Each row comes from the steps of one path. Every step used is in the known rows, and no mark comes twice. Write the path behind each row, first mark first.
Known rows
vezulid -> dasa -> bogug -> kigela -> silem -> muso -> sozale -> zape: [ 34 -26 -17   6 -33 -13  31  12 -23  13  25  26 -62  37  14  -4  68 -21
  -5  -8 -58 -25  22]
kigela -> silem -> muso -> sozale -> zape: [ 31  -6  -6  14 -42  18  52  29 -42   5  73  29 -30  30   9 -24  50 -21
  -9 -19 -40 -39  20]
dasa -> zape: [ 21 -16 -12   0 -13   7 -10  12 -12  -1  55  13  -8  39  11 -40  33 -35
  -8   5 -40 -18  -8]
bogug -> kigela -> silem -> muso -> sozale -> zape -> dasa -> vezulid: [ 31 -61 -19  22 -56 -12  52  24 -45 -11  68  42 -31  41   7 -26  78  -3
  22 -14 -38 -50  27]
vezulid -> zape -> dasa -> bogug -> kigela -> silem -> muso -> sozale: [ 22 -43 -21  29 -42  -5  40  -1 -18  14  34  31 -36  54  21 -22  70 -34
  13 -18 -63 -10  28]
dasa -> bogug -> kigela -> silem: [ 38 -36   4  -6  -2 -13   8  24 -11   4  28  22 -32  36  -4 -28  39 -17
   2   2 -47 -15   3]
muso -> sozale -> zape -> dasa: [ 26 -49 -17   8 -23   0  34  12 -17  11  52  39  -6  30  30 -33  42 -40
  -4  -8 -47 -28  27]
sozale -> muso: [ 25 -28   8   3 -29  25   1  53 -20   8  52  17  -9  36  18 -22  31 -22
  -4  -5 -25 -30  -6]
zape -> dasa: [ 30 -43 -11  15 -12   8  15  22   2   5  46  25   5  35  24 -47  28 -34
  -5   0 -24  -8  17]
bogug -> vezulid -> muso -> silem: [ 35 -44 -10  20 -26  33   8  29  18  34  56  16 -16  46  -3 -57  41 -16
   0 -15  -9 -19  19]
sozale -> zape -> dasa -> bogug -> vezulid -> muso: [ 48 -50  -8  26 -10   5 -16  15  -3  27  38  29 -13  60  22 -47  37 -22
  20   2   4 -34  -3]
vezulid -> zape -> dasa -> bogug: [ 28 -34  -9  20  -6  -4  -8  -7   8  23  18  19  -6  50  40 -38  28 -61
   7  -2 -40   1   7]
bogug -> kigela -> silem -> muso -> sozale -> zape -> dasa: [ 23 -52 -26  23 -50  10  61  24 -41  -6  62  43 -37  42   8 -26  78 -12
   6 -14 -46 -35  33]
silem -> muso -> sozale -> zape -> dasa: [ 18 -27 -18  25 -51  17  44  25 -37   3  61  37 -15  34  33 -28  52 -20
  -2 -11 -36 -33  24]
silem -> muso -> sozale -> zape -> dasa -> bogug -> kigela: [ 12 -38 -15  13 -52  -5  28  23 -44   0  33  42 -37  39  28 -14  63  -3
  11  -2 -56 -35  12]
vezulid -> dasa -> bogug -> kigela: [ 30 -36  -8 -12   4 -17 -14  14  20  17   2  13 -36  34  18 -20  39 -32
 -12  19 -48   8   8]
bogug -> vezulid -> dasa: [ 51 -34 -13   0   6  28 -12   4  29  28  34   8 -17  38  18 -37  36 -33
 -14   8 -20  12   9]
silem -> muso -> sozale -> zape: [ 16   0  -6   4 -44  24  36  33 -38   5  64  29 -24  25  23 -22  43 -17
 -12  -4 -43 -34  12]
zape -> dasa -> vezulid -> muso -> sozale: [ 34 -63 -10  20 -29 -29  26  33  12  19  63  31  15  37  17 -48  29 -31
   8  -4 -19 -29  36]
kigela -> vezulid -> muso: [ 37 -14 -12  -2  -5  11  16  40  15  30  73  27   0  36 -10 -68  23 -31
 -12  14   6 -38  25]
vezulid -> zape -> dasa -> bogug -> kigela -> silem: [ 32 -59 -16  19  -4 -12  10  -9   5  14  20  25 -27  58  16 -37  54 -53
  15  -5 -48  -4  17]

Write each row's path
[ 39 -65 -23  20 -20  16  21  15   2  29  66  37  -7  50  18 -47  47 -30
   8  -3 -14 -30  25]	bogug -> vezulid -> muso -> sozale -> zape -> dasa
[ 49 -18  10  -3   1  17 -23  14  -6  21  30  16 -14  37  18 -32  24  -6
   5   3 -30  -9 -17]	dasa -> bogug -> vezulid
[ 36 -45 -17  -4  -8 -11   8  17  -8  15  32  43 -18  40   3 -47  47 -12
  10  11 -32 -32  17]	zape -> dasa -> bogug -> kigela -> vezulid
[ 24 -54  -7   4 -12 -14   0  22  -5   2  18  30 -19  41  20 -32  41 -17
   8  11 -43  -9   6]	zape -> dasa -> bogug -> kigela
[ 29 -24   0   1  -6   5 -10   4   8  14  50  11   0  37  21 -42  26 -54
   6   6 -33 -12   3]	dasa -> vezulid -> zape
[ 27 -33 -11  24 -57  -4  35  25 -41  -2  66  37  -9  34  31 -28  51 -11
  15 -13 -29 -47  17]	silem -> muso -> sozale -> zape -> dasa -> vezulid
[ 18 -39   3  15 -51  26  16  50 -21  17  44  18 -22  35  15 -23  45 -16
   0 -33 -37 -37   9]	sozale -> muso -> silem
[ 28 -32 -43 -16  -3  -1  -6  -4  11  15  47  23 -33  45  -8 -47  64 -38
 -12  21 -36 -24  17]	bogug -> kigela -> vezulid -> dasa -> zape
[ 37 -57  -7  25 -22 -20   5  38  15  11  59  23  15  45  14 -59  24 -31
  13   5   7 -28  20]	zape -> dasa -> vezulid -> muso
[ 33 -20  -6 -24  -1  -3   0  24 -10  17  37  34 -27  31  -6 -40  39  -8
   1  17 -37 -33   6]	dasa -> bogug -> kigela -> vezulid
[ 55 -34  -9  36 -44  11  32   5 -46  17  50  37 -32  51  24 -21  62   1
  20 -31 -32 -38   8]	kigela -> silem -> muso -> sozale -> zape -> dasa -> bogug -> vezulid
[ 28 -23 -26   3  -5  -3 -15  -2  13  11  36   4 -18  42  19 -35  37 -53
 -19   9 -36   0   4]	vezulid -> dasa -> zape
[ 42 -40 -11  34 -55 -10  51  22 -45  -2  73  38 -15  39  19 -29  58 -14
  17 -26 -26 -53  24]	kigela -> silem -> muso -> sozale -> zape -> dasa -> vezulid
[ 52  -7 -11  -9   7 -12  -6   9  17  38  21  21 -20  30  14 -38  25 -37
 -14   9 -24 -18  17]	kigela -> vezulid -> dasa -> bogug
[ 24 -27 -25   3 -47  -3  37  20 -47  13  49  56 -37  40  13 -28  71   3
  12   0 -45 -57  23]	silem -> muso -> sozale -> zape -> dasa -> bogug -> kigela -> vezulid
[ 34 -74 -19  16 -22 -34  36  21 -10  18  41  42 -33  51   4 -32  56 -32
  14  -8 -41 -41  32]	vezulid -> muso -> sozale -> zape -> dasa -> bogug -> kigela -> silem
[ 35 -57 -11  23 -21 -16   5  33  -2   8  63  29   3  47  17 -55  32 -37
  18   5  10 -48  14]	sozale -> zape -> dasa -> vezulid -> muso
[ 34  -8  -2  16 -41  17  54  34 -25   7  69  21 -18  27   6 -27  41 -14
 -14 -19 -43 -20  26]	kigela -> silem -> muso -> sozale
[ 41 -27 -10  26 -46  19  15   9 -43  18  42  38 -25  46  36 -19  55   5
  16 -14 -35 -34   1]	silem -> muso -> sozale -> zape -> dasa -> bogug -> vezulid
[ 24 -18  -7  24 -50  -5  27  22 -44  10  38  38 -21  37  40 -17  44 -13
   6 -14 -45 -38  11]	silem -> muso -> sozale -> zape -> dasa -> bogug
[ 39 -52  -3  14 -19 -13   5  23  -2   1  50  25  12  34  22 -46  27 -24
  12   0 -17 -22  11]	zape -> dasa -> vezulid
